Every row comes from one small tree of marks. The marks that hang from a mark follow it in brackets, in alphabetical order. Every link used is in the known rows. Which tree was each row made from?
In the rows, 128 means zero.
Known rows
dite(beduk(fufaku) nezum): [103 139 124  98 131 127 174 161 128 159 118 134 151 150 159 160 136 100
 107 149 139 164 135 144 160 108 103 114  91  74 149 120  98 128]
tusa(saroz(beduk)): [127 160 108 108 170 140 141 151 168 169 128 103 104 121 138 111 126 116
 138 128 117 137 103 124 153  98 148 126 129  88 109 126 103 145]
damop(nezum niku(sazop)): [140 155  97 111 142 103 155 144  90 148 152  99 121 107 139 141 131 162
 159 152 139 109 125 160 138 132 148 103  88 131 104 140 121 118]
niku(sazop): [137 148 112 120 128 123 147 158 128 145 118  87 112 137 145 132 152 128
 127 107 138 125 122 135 135 110 114 135 104 123 123 151 116 137]
saroz(beduk niku(fufaku nezum(tusa) sazop(dite))): [147 141  93 110 131 178 144 161 196 130 108 119  11 143 188 108 118 128
 147  92 126 103  46  98 160  23 154 129  93  96 152 143 120 193]
damop(niku(fufaku sazop)): [135 137  97 130 127 117 160 170 115 148 141 116  81 126 111 133 121 143
 134 125 110 130 131 154 151 118 137  94  93 126 115 153 125 128]
damop(niku): [124 136 131  98 149 125 155 148 113 158 140 111 123 115 119 150 121 142
 148 148 115 128 125 142 131 126 141 106 103 113 125 131 134 125]
tusa(saroz(nezum(damop sazop(fufaku)))): [128 181 111 111 149 116 115 183 188 143  87 127 126 132 164  85 154 159
 107 109 137 168  92  87 140  97 204 122 143 109 128 115 120  88]
saroz(beduk niku): [134 137 116  96 170 146 127 141 156 160 123  86  89 129 141 105 133 120
 153 111 154 115  80 119 128  83 142 138 135 111 111 106 155 165]
sazop(dite(beduk(saroz) nezum(damop))): [ 91 147 138 118 114 155 183 147 148 127  99 139 134 152 213 181 153 121
 110 154 108 147 101 124 129  65 140  99  95  58 156 125  96 102]
fufaku(sazop(dite(niku))): [129 110 129 140 109 160 166 130 152 153 140 105 112 160 179 150 131 149
 147 104 115 139  96 128 117 114 115  91  66  86 155 153 121 127]
tusa(saroz(nezum(damop) niku sazop(fufaku))): [116 177 129 125 146 111 101 170 191 156 106 122  94 114 180  60 139 135
 143 120 190 146  77  90 136  52 192 150 167 106 115  71 148 111]
damop(nezum(beduk(fufaku)) niku): [115 147  93 108 166 100 174 174  95 160 152 121 144  91 131 140  90 154
 142 162 132 133 126 160 178 137 148 105 118 107 104 119 124 139]
nezum(beduk(fufaku) sazop): [115 143  90 112 155 100 150 201 142 154 107 110 143 132 143 128 132 128
 102 102 125 155 120 130 167 121 143 120 134 101 121 131 116 148]
beduk(niku(fufaku(sazop(dite(nezum))))): [130  91 130 141  96 162 192 131 122 170 146 126 104 179 135 146 134 139
 105 133  87 135  75 145 166 124 118  75  61  78 170 133 100 117]
fufaku(sazop(dite(nezum(beduk tusa) niku))): [141  90 122 108 119 167 189 134 161 147 120 107 123 161 242 168 138 140
 135 102  72 148  55 122 156 100 106 112  62  58 184 127 104 158]
beduk(fufaku saroz): [119 152 115 128 169 127 163 187 114 145 137  99 138 101 149 127  88 122
 119 137 156 147 146 132 173 111 125 112 120  90 119 135  78 142]
damop(nezum(beduk(saroz) sazop) niku(fufaku)): [130 119  71 136 166  86 166 189 111 144 140 121 134 104 141 125 109 160
 146 149  95 157  96 136 186 125 190  67 105 105  86 124 102 118]
saroz(beduk nezum(damop) sazop(fufaku)): [119 174 122 119 135 139  94 146 178 155  98 106  93 152 153  96 147 149
 138 103 165 167  81 127 118  65 170 138 150 108 134  96 150 126]
tusa(saroz(sazop)): [111 150 117 129 142 107 136 170 151 183 132 114 124 117 156 111 134 121
 144 125 136 140 115 124 148  89 143 139 131  92 110 110  96 109]
tusa(saroz(nezum(beduk) sazop)): [136 158 128 124 149  92 137 173 175 180 118 128 124 105 159  82 143 109
 130 122 141 150  79 118 144  67 158 143 150  86 101  98 113 121]
tusa(saroz(beduk(niku) nezum sazop(dite))): [124 172 139 104 141 145 145 139 175 182 128 128 100 119 147  85 128 136
 134 137 142 130  72 129 110  58 169 105 135  68 122 112  92 111]
sazop(nezum(damop(niku(fufaku)) tusa)): [127 127 104 104 132 151 163 140 118 149 133 135  98 114 156 172 106 157
 143 157  90 121  90 149 182  99 164 105 123 110 142 112 112 107]
damop(niku(fufaku nezum(sazop(dite)))): [124 129 117 111 113 140 155 188 145 147 123 166  80 151 126 135 127 156
 130 134  92 144  98 115 133  94 187  62  56  95 160 159 108 110]
sazop(dite(beduk(fufaku) nezum(damop(niku)))): [ 77 157 135  92 107 149 184 159 131 143 120 170 129 139 177 193 129 135
 113 174 112 146 128 159 128  98 139  85  90  63 161 118 123  99]
damop(nezum(sazop)): [140 136  99 113 141  98 141 154 112 170 130  93 144 128 143 125 155 154
 141 122 137 131  96 125 143 130 176 119  94 129 127 129 109  99]
dite(nezum(beduk(fufaku) sazop tusa) niku): [136 109  84  67 152 129 167 196 132 143  92 110 151 139 219 139 125 135
 108  87  98 175 101 123 193 104 122 123  84  59 157 107  78 156]
dite(nezum(sazop tusa(saroz(beduk))) niku(fufaku)): [144 110  69  74 160 149 152 174 170 166 101 116  97 150 198 109 135 132
 129  85  78 174  73 116 193  90 155 109  70  56 139 116  60 135]
fufaku(sazop): [133 119 121 141 136 129 144 143 143 160 158  89 119 143 145 148 138 131
 142 116 120 131  98 135 148 140 116 128 100 110 132 139 133 133]
fufaku(sazop(dite(beduk nezum(damop) niku))): [105 111 129 119  83 159 170 129 166 128 115 144 121 192 225 191 161 137
 133 118  96 157  85 139 121  93 105 100  51  49 160 128 125 102]
damop(nezum(beduk(fufaku saroz))): [121 151  90 136 179 104 176 183 104 153 140 100 154  92 167 128  84 132
 130 148 144 146 119 139 198 111 141 109 130  92 102 119  83 153]
saroz(nezum(beduk(fufaku(sazop)) tusa) niku): [161 139 106 113 172 112 148 163 174 139 152 103 109  93 191 100 103 120
 136 108 159 128  45 122 183  95 136 163 145  94 127  96 147 181]
sazop(dite(niku(nezum(damop tusa))) fufaku): [107 146 126  93 115 199 153 167 171 104  74 139  83 164 223 154  97 169
 134  98  93 156  82  76 152  54 139 116  76  73 192 131 107 148]

Which tree is each row?
[126 115 124 143 133 151 160 156 174 120 124 115 107 145 233 144 137 137
 129 126 118 122  45 116 150  74 149 115 109  63 136 107 132 147]
fufaku(sazop(dite(nezum(beduk(saroz(niku)) damop))))
[128 132  90  96 148 116 146 185 157 126  93 105 133 124 196 161 144 146
 115  88  82 134  59 112 170  92 147 161 147 103 128 115 126 130]
nezum(beduk damop sazop tusa)
[137 123 118 120  94 155 189 159 117 161 110 119  90 169 138 132 146 133
  91 124 101 129 106 145 153  94 116  77  58  95 160 144  82 114]
beduk(niku(fufaku sazop(dite(nezum))))
[130 127 110 125 124 140 142 188 147 135 111 152  70 154 138 144 113 136
 118 101 105 141  91 121 180  71 135 132  95  99 132 140 118 126]
niku(fufaku nezum(damop))
[119 144 109 103 133 141 164 156 129 132  72  92 132 172 153 119 142 147
 100 124 100 159 115 124 169 112 103 109 105  93 150 114 105 163]
dite(nezum(beduk(niku(sazop(fufaku)))))
[ 78 148 138 119 108 156 148 104 189 164  92 110 115 147 220 138 146 129
 167 168 155 140  77  89 114  45 168 117 149 106 181  82 127 140]
saroz(niku sazop(dite(beduk) fufaku nezum(tusa)))
[130 136  93  80 156 181 155 168 147 117 113 140  57 141 145 147  80 145
 130  91  75 129  54 124 218  51 122 144 111  69 137 114  96 160]
saroz(beduk(niku(fufaku nezum(damop tusa))))
[ 86 147 127 136 133 100 146 154 143 153 134 108 144 129 169 152 132 103
 153 141 140 164 116 128 140  76 124 121 129  75 111 112 101 117]
dite(beduk(saroz(sazop)))
[138 126 112 111 146 131 167 157 158 123 124 127 116 112 193 130  98 105
 133 113 109 187  83 106 179  62 127 107 101  56 125 120  88 133]
dite(beduk(saroz(nezum(tusa))) niku(fufaku))
[ 89 148 131 130 147 136 148 161 124 141 118  83 144 135 139 112 103 144
 145 140 135 165 124 114 162  93 128 101 133  85 129  97  83 130]
beduk(niku saroz(sazop(fufaku)))
[133 135 122  74 161 144 161 167 140 122 119 138 104 106 171 165  90 141
 154 133  75 131  74 117 180  81 139 132 104  81 145 117 116 173]
damop(niku(nezum(beduk tusa)))
[112 132  88  79 141 151 132 201 181  84  55 125 109 167 226 143 114 169
 132  67  74 186  72  74 184  64 140 136 105  64 160 112 110 163]
dite(niku(nezum(beduk damop sazop(fufaku) tusa)))
[116 125 109 122 115 174 200 142 140 144  93 135 101 134 181 165  99 152
 102 140  65 120  52 130 192  60 139 104 144  88 153 113  94 123]
sazop(dite nezum(beduk(niku(fufaku)) damop tusa))
[128 136 112 139 134 131 156 136 130 169 157 104 127 135 148 149 117 136
 136 146 157 128 122 157 163 142 125 100 107 101 143 136  96 133]
beduk(fufaku(sazop(nezum)))
[124 168  73  96 189 112 136 165 156 180 165  97  98  75 198  81  95 125
 179 137 182 110  70 128 195  69 178 161 156  91  96  81  93 151]
damop(nezum(tusa(saroz(beduk(fufaku) niku sazop))))
[117 114 111 117  94 157 153 183 162 134 109 160  53 154 222 152 105 147
 141  78  97 151  69 114 165  28 137 130  73  61 164 130  90 120]
saroz(sazop(dite(niku(fufaku nezum(damop tusa)))))
[112 147  84  79 161 121 167 207 129 118 110 113 148 111 177 156  98 156
  95  97  91 137  83 129 210 100 124 148 158  81 122 103  91 139]
nezum(beduk(fufaku niku) damop sazop tusa)
[129 139 120  98 150 133 126 183 165 115  94 140  84 138 181 125 121 132
 138 102 128 124  59  99 168  47 139 164 132  88 116 104 155 168]
saroz(niku(nezum(beduk damop)))
[116 143 124  95 134 142 148 133 112 150 123 127 122 121 152 175 127 165
 147 165 120 117 114 150 132 110 159 102 122 111 127 119 125  98]
sazop(nezum(damop(niku)))
[145  89 112 113 115 140 161 156 117 171 106 118 108 167 154 131 132 122
 115 103 104 173 111 138 165 105 116  92  52  78 149 126  96 128]
dite(nezum niku(fufaku))
[132 107 111 152 136 127 157 151 128 160 179 120  99 135 108 150 114 146
 150 133  96 139 101 159 161 150 137  88  88 111 125 138 140 123]
damop(niku(fufaku(sazop)))
[ 97 171 123 118 141 171 113 164 221 160 100 137  54 152 185  66 121 139
 167 133 159 146  77  78 120  28 186 117 120  74 152 100 123 166]
tusa(saroz(beduk niku(nezum) sazop(dite fufaku)))
[133 149  82 111 192 145 143 160 192 159 169  95  90  92 191  98  87 123
 160 116 152 110  68 122 200  99 138 156 145  76 109 100 112 180]
nezum(tusa(saroz(beduk(fufaku(sazop)) niku)))
[129 150 101 109 167 101 142 152 147 183 156  96 114  74 203  89 121 127
 183 135 165 103  59 112 179  73 177 168 136 103 105  74 103 126]
damop(nezum(tusa(saroz(niku sazop))))
[128 125  98 129 121 116 169 164 112 176 145 138 112 127 122 137 134 173
 140 154 108 134  97 137 128 127 210  52  71 131 139 148 119  84]
damop(nezum(sazop(dite)) niku(fufaku))
[115 139 116 102 139 131 155 141 121 139 110 132 123 120 162 174 123 159
 143 161  98 126 101 146 146 105 153 108 144 101 116 113 133 115]
sazop(nezum(beduk damop(niku)))
[122 107 124 159 108 158 184 142 138 162 156 116  98 159 115 142 111 143
 115 127  93 127  84 139 160 120 116  81  91  97 145 147 112 122]
beduk(niku(fufaku(sazop(dite))))
